Each row was made from one walk, in order. Every step used is in the known rows, and no mark comes twice. Write each row's walk.
Known rows
pimes, petar: [ -7.2  -1.4 -14.7 -10.5 -13.5  -7.0  -1.6   3.6   0.4  -9.2  -2.9  30.3
 -16.4  10.1  -7.1  -3.5  18.2  -0.7  13.1  -8.5  18.0  -4.4   1.3 -12.4
  -9.0  16.9]
tatu, rufol: [ -8.5   2.0 -24.1 -12.7  -2.2  -5.0   4.4  12.0   1.7   2.0  -5.2  15.7
 -20.6  15.1  -7.0   5.6  10.6  -1.1  10.1 -12.1  18.5   9.2   5.2  11.7
   0.1  16.2]
gide, guki: [-10.2   5.2 -21.3 -18.4  -9.5  -5.1  -4.0   6.9   5.1   4.6  -4.7  19.4
 -12.5  16.9  -9.2  11.5  18.5   5.7   5.6  -7.8  24.4   7.8   6.8 -13.7
   6.4  15.3]
gide, tatu, rufol: [-11.3   4.0 -22.1  -9.6  -8.5  -7.9   0.4  15.7  -7.3   3.8  12.9  16.8
 -14.5  17.4  -9.2 -18.2   6.3  -0.5  10.4  -9.0  13.6  -1.8  16.7  12.9
   1.4  19.6]
rufol, tatu: [ -4.7   2.2 -26.3  -9.0  -9.3  -4.8  -8.6  10.0  -1.4   3.5  12.5  19.8
 -15.2  15.2  -7.1  -1.6  10.8  -3.1  12.0  -9.1  15.5  13.9   6.9 -19.2
   6.3  16.8]
vuzud, petar, tatu, rufol: [ -7.0  -4.1 -26.3 -15.8  -2.8  -9.0  -0.5  17.5  -0.2   3.6 -13.9  30.5
 -21.4  18.0 -14.1  10.8  18.0   6.6  13.9 -13.2  20.9   1.5  24.4  11.2
  12.5  17.6]
vuzud, vepom, tatu, gide, guki: [ -6.4   4.5 -16.5 -24.1 -10.7   2.4  23.2  -1.1  11.5   8.8   9.8  30.2
   1.4   3.9   3.8  -6.0   8.5 -12.8   2.5 -16.3  24.7  14.5  -5.2 -21.0
  14.1  17.2]
pimes, petar, tatu: [ -6.1  -2.9 -21.5 -15.9 -11.0 -13.0  -1.9   3.6   7.0  -7.8 -10.0  29.0
 -19.7  13.2  -8.9  -8.5  16.4   0.5  11.1  -4.6  19.9 -13.3  13.9 -11.1
  -4.4  16.7]
gide, tatu: [ -9.1   4.9 -18.5  -7.4 -13.2  -7.9  -7.8  10.3  -8.9   5.8  16.1  19.9
  -8.5  15.5  -8.7 -20.7   0.9  -2.8  11.1  -7.3  12.6 -19.6  16.5 -13.4
   5.1  19.9]
guki, gide, tatu: [ -3.0  10.8 -22.0  -2.9 -12.7  -3.6  -3.7  13.8 -13.1   5.7  20.5  19.0
  -5.0  18.8 -14.0 -21.6   8.8   8.6  13.0  -9.2   8.0 -11.0  18.7  -9.3
   4.5   4.5]
guki, gide, tatu, petar, pimes: [ -3.5   4.7 -23.7  -8.9 -13.3   9.8  -5.5  18.6 -15.3  -5.2  13.3   6.7
 -11.6   9.2 -16.5 -30.6  18.1   9.2  16.7  -8.0   2.1  -5.9  -4.4 -18.2
   3.5   3.8]
vuzud, vepom, tatu, rufol, guki: [-10.6  -4.6 -13.7 -18.6  -6.6   2.3  21.9  -0.8   2.5   5.8  20.9  24.6
 -16.8  12.2   6.5  -4.5 -11.2 -19.2   1.7 -17.5  15.7  -9.3  -4.8   7.6
  14.0  17.7]
rufol, guki: [ -8.8   2.8 -21.2 -13.9  -9.3  -4.4  -3.3   7.3   0.9   3.7   2.1  17.4
 -18.1  16.2  -7.3   8.7 -14.8 -13.6  12.6  -8.8  17.7 -18.5   6.3 -19.6
   5.2  17.1]
vuzud, vepom, rufol, tatu: [ -6.1   7.1 -17.9 -12.0  -5.6   1.7   6.0   3.4   0.2   5.8  -8.0  22.7
  -6.3   9.5   1.5 -13.0   9.4 -13.3   4.1 -12.0  18.0  30.0  -5.9 -21.3
  20.3  13.0]
gide, tatu, petar: [-11.5   0.7 -23.4 -10.3 -16.3  -5.8 -11.8  14.5 -16.8  -1.7  10.0   9.8
  -8.2  17.4 -10.5 -24.0  11.4   2.9  18.4  -9.1  10.6 -19.2  16.7 -22.7
  -3.6  20.1]
petar, tatu, rufol: [ -7.2   0.8 -30.6 -19.1   0.6 -11.2   4.3  11.8   8.4   3.3 -12.1  13.9
 -24.2  17.9  -9.5   0.4   8.5   0.3   8.0  -8.8  20.3   0.8  18.1  12.3
   5.2  15.5]
rufol, vepom, gide, tatu, petar, pimes: [ -5.7  13.4 -11.5 -12.6 -15.2   5.4  -3.9  12.0 -11.3  -6.6  18.2   2.6
 -22.9   0.6 -23.6 -23.0  -7.4  -6.4  23.1  -0.3   3.1 -14.3  -9.2 -24.6
   7.0  13.8]
petar, tatu: [ -5.0   1.8 -27.1 -16.4  -4.2 -11.2  -3.8   7.0   6.0   5.9  -9.1  17.4
 -18.0  16.2  -8.6  -2.5   3.7  -2.6   9.4  -7.4  18.7 -16.3  17.1 -13.4
   8.9  16.6]
rufol, vepom, pimes, petar: [ -6.2  -9.6  -9.0 -11.0 -14.3  -5.9   4.8  -6.3  -1.7 -10.5   5.7  32.2
 -15.7   6.3   8.2 -10.9   2.0 -10.0  11.6  -3.4  18.5  -5.6  13.4 -13.4
  -9.8  23.6]
tatu, gide, guki: [ -6.3  10.9 -27.1 -21.4  -8.9  -5.1   5.9  12.4  11.8   4.3 -11.8  20.0
  -5.7   9.7 -10.2   9.4   9.8  -4.6  11.8  -8.7  28.2  22.4   7.3 -22.0
   1.2  16.0]
vepom, pimes, petar, tatu: [ -5.8 -11.8 -21.1 -15.1  -9.1 -11.0  -4.1   1.1   4.6  -9.1  -8.9  32.2
 -14.8  11.6  11.8  -7.4  19.4   3.7   7.4  -7.8  21.2  -7.1  23.5  -9.7
  -3.3  20.7]
guki, gide, tatu, petar: [ -5.1   7.0 -27.0  -5.4 -15.8  -1.4  -7.5  17.5 -20.5  -2.2  14.2   8.8
  -4.6  20.9 -15.3 -24.8  19.4  14.3  19.3 -10.9   6.2 -11.0  19.5 -18.2
  -4.3   4.6]
petar, tatu, gide: [ -1.0   7.2 -32.7 -19.8  -3.8 -10.9   6.5  12.3  13.5   5.2 -16.7  18.0
 -11.3   8.7 -10.4  -4.7  -5.7 -13.1  15.6  -8.6  22.8  -2.5  18.1 -22.2
   2.9  16.9]
petar, pimes: [ -5.0   0.8 -16.7 -14.6  -4.2   6.3  -1.9   7.8   4.9   1.1  -2.4  16.7
 -21.6   1.6  -7.7  -3.3   5.0  -8.9   8.2  -8.1  13.3  -3.3 -19.6 -14.9
  11.9  16.1]
pimes, petar, tatu, rufol, vepom, vuzud: [ -6.5  -0.4 -18.1 -18.1  -9.1 -14.8  13.1  -3.6   9.3 -13.9  -2.5  32.6
 -29.0  10.1  -6.5  -3.9   3.5  -8.6   4.4  -5.5  17.8  -3.7   4.3  13.5
  -5.6   7.3]
vuzud, vepom: [ -6.9   6.0 -15.0 -15.4  -7.8   0.4  15.4  -7.9   2.7   4.9  -1.2  15.4
 -11.9   9.5   2.6 -10.1   0.6 -13.3   5.3 -13.3  18.1  -3.8   1.0 -14.6
  13.1  13.8]

Write each row's walk
[ -4.0   9.5 -32.9 -19.0 -11.4  -5.2   2.0  15.8  10.9   3.9   2.7  21.1
  -5.9  11.2 -10.7   5.8  14.3  -3.8  12.5  -7.3  26.8  44.4   9.3 -26.1
   3.2  16.6] | rufol, tatu, gide, guki
[ -5.5  14.7 -24.6 -22.1  -7.4   1.3  16.8   9.4  12.7   5.9 -17.7  24.6
   2.8   5.5  -2.1  -5.6  13.6 -14.5   4.4 -10.1  29.3  61.0  -3.5 -28.7
  17.8  12.7] | vuzud, vepom, rufol, tatu, gide, guki
[ -7.9   7.8 -11.9 -14.2  -2.9   2.0  10.7   0.2   1.7   6.0 -22.2  21.3
  -5.8   7.7   2.7  -9.0   4.2 -14.2   3.5 -14.3  19.6   8.4  -8.5 -16.5
  18.6  12.5] | vuzud, vepom, rufol
[ -7.1  -3.1 -21.9 -16.9  -7.5   8.6  -5.3  12.0  -2.4  -6.4  -8.9   6.5
 -21.3   3.7  -9.2  -6.9  15.0  -3.4  14.9  -9.6  11.4  -3.0 -18.9 -23.8
   2.5  15.8] | tatu, petar, pimes
[ -1.5  -5.7 -26.9 -17.7  -9.0 -10.8   6.3   6.6  11.5  -9.8 -16.7  32.8
  -7.5   4.4  10.1  -9.7  10.3  -6.8  14.4  -9.1  25.2   7.2  24.4 -18.0
  -8.8  21.3] | vepom, pimes, petar, tatu, gide
[ -6.0   4.3 -24.4 -12.1 -15.6  10.3  -4.8  19.6 -13.8  -5.6  17.9   5.5
 -14.9  12.1 -16.7 -24.5  -2.5   0.1  18.8  -6.1   3.0 -16.6  -3.1 -23.3
   4.0   4.3] | rufol, guki, gide, tatu, petar, pimes
[ -6.5  12.6 -19.7  -4.5 -10.1  -1.3  -8.4  22.0 -12.6   5.7   3.9  24.2
  -2.8  20.4 -14.4 -13.8  -8.2  -2.0  12.9  -8.1   9.9 -10.2  11.8 -16.0
  10.9   4.0] | vepom, rufol, guki, gide, tatu
[ -2.5  18.0 -12.1 -10.1  -8.6  -4.6   1.5   2.8  -0.4   2.2   7.1  13.1
 -22.8   7.8 -18.5   9.9 -12.1  -7.9  18.7  -5.4  13.1  -8.2   3.8 -16.3
   6.7  10.7] | rufol, vepom, gide
[ -6.7  15.5 -14.3  -9.0 -11.2   3.9  11.4   7.8  -9.2   6.7   4.4  20.7
   0.1  16.0  -5.8 -26.8 -13.6 -11.2   7.1 -10.5  11.0  -6.0   8.0 -16.2
  19.9   1.3] | vuzud, vepom, rufol, guki, gide, tatu
[ -6.7  21.9 -10.1  -9.5 -13.3  -1.5   8.0   0.1  -6.4   4.8  18.7  12.5
  -8.6   8.5  -7.2 -18.8  -2.4  -3.8  11.4 -11.6  10.6  -8.0   9.4 -13.0
  18.8   8.3] | vuzud, vepom, gide, tatu
[ -8.6  20.8 -13.8 -11.3  -8.6  -1.8  16.9   5.3  -4.2   2.4  15.0   9.0
 -14.6  10.7  -7.3 -15.7   2.7  -1.4  10.0 -13.7  12.1   9.6   9.9  13.3
  15.4   8.1] | vuzud, vepom, gide, tatu, rufol
[ -7.9 -10.6 -12.8 -13.2  -9.4  -6.2  12.6  -1.4   0.1 -12.5   2.3  28.9
 -21.8   7.6   7.9  -8.2   6.8  -7.4  10.0  -5.0  19.9  11.9  13.2  12.7
 -13.7  23.6] | tatu, rufol, vepom, pimes, petar
[-10.7  17.5 -20.1 -10.2 -10.5  -6.7  -2.3  20.4  -5.8   0.6  19.0  11.8
 -21.3  18.1 -17.0   3.3 -13.0  -1.2  17.2  -9.2  11.6  -5.7  14.9   8.2
   7.4  11.3] | vepom, gide, tatu, rufol, guki
[ -7.1 -12.1 -16.6 -15.2  -8.4  10.7  -7.9  12.8  -6.2  -2.9  12.2  20.2
 -17.2   2.4  -4.1  -9.6  19.1  -2.0  11.5 -14.6   6.5 -15.3 -27.8 -23.1
   6.8  20.4] | vepom, tatu, petar, pimes
[ -3.8  -0.1 -15.6 -13.8 -10.8 -10.0  -2.1  -0.4  -1.7   1.5   0.8  40.6
 -18.6  11.0 -10.9  10.1  -5.3  -7.3   9.3 -10.9  15.8 -24.6  14.5 -16.7
  18.4   9.2] | rufol, vepom, vuzud, petar, tatu
[ -7.8  -3.5 -25.3 -18.3  -5.9 -13.5   6.8   8.9   8.9 -10.2 -13.4  25.4
 -25.8  15.1  -9.5  -5.9  21.2   3.1  10.2  -5.8  21.6   4.5  14.3  15.2
  -7.6  16.3] | pimes, petar, tatu, rufol
[ -3.8  10.6 -20.3  -6.1 -10.0  -5.1  13.2  11.8 -10.9   3.5  24.0  14.5
 -15.6  18.3 -19.3 -26.8  -6.2  -1.3  13.6  -2.9   8.7  -1.3  21.4  14.7
  -1.1   7.3] | guki, gide, tatu, rufol, vepom
[ -5.7   4.5 -28.4 -26.2 -12.8 -13.8   8.1   9.5  18.9  -7.4 -20.0  30.5
 -11.0   9.1 -13.0  -1.0  20.5  -0.4  11.8  -2.6  31.0  17.5  16.3 -18.6
  -7.4  16.1] | pimes, petar, tatu, gide, guki
[ -8.4  -6.8 -18.8 -11.9  -3.0  -3.3   1.7  13.2  -1.9   5.3  15.8  29.2
 -16.6  13.9  -1.6   2.3  14.1  -0.5   6.1 -17.5  13.9  -2.9  -3.3  12.5
   4.6  20.3] | vepom, tatu, rufol
[ -2.6   9.0 -24.7  -9.9  -9.0   0.3   0.7  10.8  -2.7   3.2   6.4  16.6
 -14.7  19.6 -12.3   8.4  -7.3  -1.7  14.3 -11.0  12.9 -10.6   9.5 -15.5
   4.3   1.3] | rufol, guki, gide
[ -8.7  -7.1 -14.8 -16.8 -11.7   4.6   9.1  -2.7  -8.6   1.0  13.6  18.9
  -7.7  10.0   6.4 -16.4  14.7  -6.4   8.0 -19.9  11.5 -15.7  -7.4 -23.0
   7.8  17.6] | vuzud, vepom, tatu, petar
[ -5.4  -5.6  -9.6 -11.2  -9.8  -4.3   2.1   0.4  -4.0   7.8  26.7  31.1
 -15.4   9.2  -6.9  -8.3  -9.7 -15.3   9.4  -7.9  11.6 -28.1  -1.4 -16.2
   5.8  23.7] | rufol, vepom, tatu
[ -7.0  15.8 -11.0 -15.4 -14.0  12.0   6.3   5.1  -8.6  -5.9  11.4  -0.1
 -15.4  -1.0  -9.4 -27.5   7.2  -3.1  15.0 -10.2   4.9  -2.6 -14.8 -22.5
  18.1   7.8] | vuzud, vepom, gide, tatu, petar, pimes
[ -9.7   4.2 -16.7 -11.1 -10.5  -9.6   9.3   8.5  -7.2   3.8  20.2  15.6
 -18.9  14.4 -14.6 -26.0 -14.1 -12.9  12.8  -1.1  13.1  -8.7  18.8  10.2
  -0.3  22.8] | gide, tatu, rufol, vepom
[-10.5  -4.0 -25.9 -21.4  -8.6 -13.0   7.2  10.0  10.5 -10.9  -8.7  24.7
 -29.3  17.6 -10.1   0.0   0.6  -6.4  11.8  -4.2  22.1  -6.3  16.0   9.8
  -7.0  16.8] | pimes, petar, tatu, rufol, guki
[ -4.2  -1.3 -11.3 -10.1  -9.1   8.8  -8.9   8.0  -3.2  -2.8   0.2  41.6
 -17.6  -0.1  -5.0  17.2  16.1  -1.0   5.7 -19.4  10.9  -3.2 -24.1 -15.3
  23.9   6.1] | vepom, vuzud, petar, pimes
[ -6.9   0.6 -13.0 -10.2  -8.6  -3.8   6.0   4.9  -6.2  -2.1   4.7  39.0
 -20.9  10.6  -9.2  17.4   2.8  -6.0   9.5 -16.3  15.6   1.9   2.4   8.3
  10.5   8.9] | tatu, rufol, vepom, vuzud, petar
[ -0.9   7.9 -32.1 -11.4  -8.9  -5.0   2.1  15.5   5.8   3.6   5.3  20.5
  -8.4   8.0  -8.9  -3.3   1.9 -13.2  17.9 -10.4  19.7  28.3   7.7 -27.5
   0.5  17.6] | rufol, tatu, gide
[ -5.4  -7.3 -24.5 -19.2   0.1 -10.6  10.7   2.2   6.0   2.0  -4.1  16.0
 -23.7  13.7   5.8  -7.2  -7.7  -9.4   7.1  -3.9  20.5  -0.3  29.3  11.4
   4.4  22.7] | petar, tatu, rufol, vepom, pimes
[ -8.0 -12.5 -24.6 -17.3  -4.8 -11.1   3.9   6.2   6.8 -11.3 -12.6  28.8
 -20.4  13.7  10.1  -4.9  24.4   6.1   6.4  -9.2  22.4  10.6  23.9  16.3
  -6.5  20.1] | vepom, pimes, petar, tatu, rufol
[ -6.6   5.6 -16.8 -12.9  -5.4  -6.5  11.0  -0.5   2.0  -1.9   5.9  22.5
 -23.7  10.7  -3.7   7.6  -7.6 -13.2   3.8 -12.4  15.3   0.9  -4.3   9.7
   2.7   7.3] | tatu, rufol, vepom, vuzud
[ -7.3  19.7 -18.3 -16.1  -8.8  -4.0  -7.4  10.8   4.8   2.7  -2.9  15.2
 -15.6  14.5 -15.9  27.1  20.8  14.5  11.1  -9.9  21.1  15.3   3.3 -13.0
  11.8   6.2] | vepom, gide, guki
[ -6.0  -8.7 -15.5 -19.4 -10.2  -5.6  15.0 -13.2   7.7  -8.6  -8.2  28.5
 -11.6   7.4  20.4 -20.2  14.0  -5.9   1.9  -9.9  22.3  -2.8  19.6 -10.0
   5.8  17.8] | vuzud, vepom, pimes, petar, tatu
